Known rows, with every step that occurs
kome > vefugar > tiluz: [ 20  -9  -1   4 -15 -28  -9  -3   5  13  12   4  11  -7 -16  25  13  -7
 -19 -14   1 -21 -22 -30  -5  -8   0 -12  11]
duvusez > midobi: [ 46  -8   3  11 -11 -25 -19  13  24   8   4  -4  18  -5  -1   9   5   1
 -12 -12  16 -21  -9 -17   1 -33  20  -9  -8]
reso > kome > vefugar > tiluz > midobi: [ 43  -8   1   3 -11 -27 -19  -2  -2  16  13  -4  12 -10 -20  22   6 -16
 -25 -11  11 -22 -18 -30   1  14   2  -1   0]
reso > kome > vefugar > pevunu: [ 29  -4   5   1 -13 -24  -7  16  -4   2   5  15  16 -11   2  25  13   7
 -32 -17  -1 -24 -36 -19   0  -5   2 -10   9]
pamusil > povo > kome > vefugar: [ -5  -9 -10   1 -14 -26 -10  -3   9   9   3  19  16   8   2  37  22  11
 -15 -20   1 -23 -27 -16 -15  -9   2 -18  30]
duvusez > midobi > fune > reso > kome: [ 61 -12  17   7 -14 -27 -13  31   1   2   5  31  15  -4   3  22  21   6
 -27 -12  12 -26 -18 -22   2 -28   9   0   2]
fune > bapos > tiluz: [ 39  -9  21   7  -6 -21  -3  25  11  -3  14  -1  27  -1  -8  16  11 -12
  -7   0  14 -18 -28 -22  -5  -5   2 -11 -13]
reso > pevunu > vefugar > tiluz > midobi: [ 47  -5   7   4  -8 -26 -24   4   4  16  11  -2  10 -20 -18  30   3 -24
 -25 -11  17 -25 -10 -25  -4  12  -5   0 -12]
tiluz > midobi > fune > bapos: [ 69 -10  22   9  -4 -22 -15  30   7   0  13   8  18 -11   2  16  17 -18
 -15  -2  28 -20 -25 -16   9  -7   8 -18 -11]
bapos > tiluz > midobi > fune > reso > kome > vefugar: [ 48  -8  13   7 -11 -24  -9  27 -13   7   8  25  21 -10  -8  31  23  -2
 -33 -11   1 -24 -30 -31   2  -7   2  -1  12]
kome > vefugar: [ 17  -5  -1   7  -9 -24 -10   7  10  10   4  15  18  -5  -2  23  21   3
 -20 -12   3 -22 -26 -25  -4 -17  13 -13  15]
tiluz > midobi: [ 37  -4   5   7  -4 -23 -24   8  17   7   6  -3  16 -10  -8  11   4 -18
 -14  -2  27 -19 -11 -20   2   4  16  -7  -8]
tiluz > midobi > fune: [ 52  -5  11  10  -5 -23 -23  26   8   4  10   4  17 -15  -2   9  10 -21
 -17  -6  23 -21  -9 -16  10  -7  11 -16   3]
pevunu > vefugar > tiluz: [ 28 -10   7   4 -10 -28  -9  -2  10   8  14   3  10 -14 -16  33   9 -16
 -18 -17   6 -23 -16 -27 -14  -6  -4 -11  -8]
pamusil > povo: [ 17  -7  -2   3  -8 -25  -7   6  20   4   5  18  15   3   2  23  14   7
  -4 -12  11 -21 -14 -15 -18 -11   6 -17   8]
midobi > fune > reso: [ 40  -8  19  10 -10 -25 -11  32  11  -3   4  39  14 -10   5  24  23  -8
 -20  -5  19 -22 -19 -20   5 -29   8 -11   7]
duvusez > midobi > fune: [ 58  -8   9  13 -11 -25 -19  30  14   4   8   2  19 -11   3   7  11  -6
 -16 -13  14 -22  -7 -14   9 -36  15 -18   3]
povo > pamusil: [ 27 -12  -1   6  -8 -27 -12   6  23  -7   3  19  14   7   3  16  11   2
  -6  -8  13 -14 -14 -22  -2  -9  10  -9   4]
pamusil > povo > kome > vefugar > pevunu > reso: [ 10  -7   6   5 -11 -26 -12   7   9   1   9   5  17 -17   2  21  16  10
 -24 -18  -1 -23 -31  -4 -13 -12  -9 -15  13]
kome > vefugar > pevunu: [ 22  -3   3   4 -11 -23  -8  14   5   1   4  12  16 -15   2  24  11   1
 -27 -15   3 -22 -34 -17   2 -11   4 -16   8]
bapos > tiluz > midobi: [ 38  -3  10   9  -3 -20 -20  15  12   5  11 -12  23 -10 -17  10  -1 -23
 -11   1  20 -17 -12 -22   2  10   8  -4 -11]
midobi > tiluz: [ 24  -6   8   7  -2 -21  -8  10  11  -3  14  -3  20  -2   1   2  15 -12
 -11  -3   5 -13 -10 -20   0 -15  12  -8  -3]
reso > pevunu > vefugar > tiluz > midobi > fune > bapos: [ 77 -11  24   7  -7 -25 -15  30  -3   7  15  11  15 -19  -5  31  16 -21
 -25  -9  21 -26 -23 -19   4  -2  -7 -11 -13]
bapos > fune > reso: [ 24  -7  21   9  -5 -25 -12  27  18  -1   0  40  13 -10  -9  27  15  -7
 -22   5  21 -18 -25 -21  -4 -22  -1 -10  14]
bapos > fune > reso > kome > vefugar > pevunu: [ 31  -5  14   3 -11 -25  -6  26  -6   0   3  31  15 -17  -4  33  14   6
 -39 -11   1 -22 -43 -20   0  -8  -8 -10  17]

Rows
[ 48  -9  10   6 -11 -25 -12  22  -9   9   5  31  16 -10  -3  32  27   2
 -34 -13   5 -26 -29 -28   3 -10   7  -2  14]
tiluz > midobi > fune > reso > kome > vefugar
[ 49  -6  16   6  -6 -27 -23  15   2  14   9  14   9 -24 -24  37   3 -26
 -31  -5  19 -24 -16 -26  -4   9 -14   1  -4]
bapos > fune > reso > pevunu > vefugar > tiluz > midobi
[ 53  -6  18   8  -3 -20 -15  20   9   2  14 -11  24  -9 -14  13   3 -23
 -11   3  24 -17 -21 -22   3  12   7  -6 -20]
fune > bapos > tiluz > midobi
[ 44  -8   7  11  -5 -22 -11  13  13   0  14 -14  21  -4   1   0  10  -7
 -12  -8   4 -14  -6 -18   5 -29  17  -5 -11]
duvusez > midobi > tiluz
[ 60  -6  13   7  -8 -26 -24  24  -3  11  13   5  13 -23 -11  24   9 -25
 -27 -13  15 -27  -8 -20   4   0  -6 -10   1]
reso > pevunu > vefugar > tiluz > midobi > fune
[ 28  -9   6   6 -10 -26 -11  10  -1  12   9  12  19 -10  -4  17  27  12
 -29 -16  -5 -26 -29 -22 -11 -14   5  -3  13]
pevunu > reso > kome > vefugar
[ 61 -12  20   4 -11 -28 -12  22  -9   4  11  28  10 -13  -9  36  19 -10
 -33 -13  11 -27 -20 -28  -3  -5  -4   1  -4]
pevunu > vefugar > tiluz > midobi > fune > reso > kome
[ 39 -13   8   3 -18 -30  -7  11 -10  11  13  23  10  -7 -13  33  20  -3
 -30 -17  -2 -25 -25 -33  -2 -11  -6  -6  16]
midobi > fune > reso > kome > vefugar > tiluz
[ 46  -9   6   4 -12 -28 -17   2  -3  14  11   9  10 -12 -19  30  10 -14
 -28  -9  13 -22 -21 -33   2   9   1   3  -1]
fune > reso > kome > vefugar > tiluz > midobi
[ 52  -7  22  11  -7 -23 -15  35   5  -2   8  25  18 -15  -6  23  14 -19
 -21   0  21 -20 -17 -22   9 -13   5  -6  -2]
bapos > tiluz > midobi > fune > reso
[ 33  -3   9   5  -6 -25 -17  18   9  11   1  22  16 -15   0  35  17  -4
 -26 -15   9 -32 -15 -19 -16 -13  -1  -3  -3]
reso > pevunu > vefugar
[ 52  -4  15  11  -5 -22 -19  31   4   1  14  -5  23 -15 -10   8   6 -26
 -15  -3  18 -19 -10 -18   9  -2   5 -14   1]
bapos > tiluz > midobi > fune
[ 58 -10  13   8 -10 -27 -20  19  -8  11  19  -2  15 -22 -13  13  15 -16
 -29 -13   7 -24 -15 -21   5  -1  -4  -8   8]
pevunu > reso > kome > vefugar > tiluz > midobi > fune
[  4 -11  -6   1 -19 -29 -12 -10   4  12  11   4  10   2 -14  31  13  -6
 -19 -17   1 -21 -23 -25  -7  -3  -4 -13  20]
povo > kome > vefugar > tiluz
[ 51  -9  16   9 -11 -26 -15  23  -1   5   9  29  11 -17  -8  32  18 -17
 -28  -7  16 -22 -21 -27  10 -15   2  -7   6]
kome > vefugar > tiluz > midobi > fune > reso
[ 25  -5  13   9  -8 -25 -12  14   9   2  10   2  18 -27   0  11  15   3
 -28 -13   1 -23 -31 -10  -5 -17  -2 -11   3]
kome > vefugar > pevunu > reso
[ 50  -6  11   5  -8 -27 -23   8   3  14   8  12   8 -21 -17  37   6 -23
 -28  -9  19 -26 -13 -27  -3   7  -6   4 -13]
fune > reso > pevunu > vefugar > tiluz > midobi
[ 56  -9  21   9  -8 -26 -14  25   2   1   9  28  10 -22  -8  37  16 -22
 -28  -9  20 -23 -18 -25   4 -13  -1  -7  -6]
pevunu > vefugar > tiluz > midobi > fune > reso
[ 39  -6   4   5  -9 -26 -22  -2  11  11  13 -10  10 -11 -19  14  -1 -24
 -14  -5  22 -19  -9 -25   2  11   5  -5  -8]
vefugar > tiluz > midobi
[ 75 -13  20   6 -10 -25 -10  24  -9   7  18   8  16 -11  -6  25  20 -13
 -26  -9  16 -23 -30 -24   7   1  -1 -13  -4]
reso > kome > vefugar > tiluz > midobi > fune > bapos
[ 50  -5  13   4 -12 -24 -11  28 -12   1   6  24  15 -20   2  31  15  -2
 -39 -15   6 -25 -36 -20  10  -4  -1  -8   7]
tiluz > midobi > fune > reso > kome > vefugar > pevunu
[ 55  -3  18   8  -5 -25 -20  31   1   9   1  35  14 -24  -1  43  20 -13
 -34 -12  15 -32 -16 -20  -5 -13  -4   0  -6]
tiluz > midobi > fune > reso > pevunu > vefugar
[ 44  -9  15   5 -13 -29 -13  19  -2  11  10  26   9 -19 -11  42  15 -14
 -29 -16   6 -29 -15 -26  -7 -13 -14  -4   0]
midobi > fune > reso > pevunu > vefugar > tiluz
[ 45  -9  10   5  -9 -27 -18   8  -4  14  11  12  10 -15 -25  30   8 -16
 -31  -5  12 -20 -24 -32   2  10  -8  -1   8]
bapos > fune > reso > kome > vefugar > tiluz > midobi
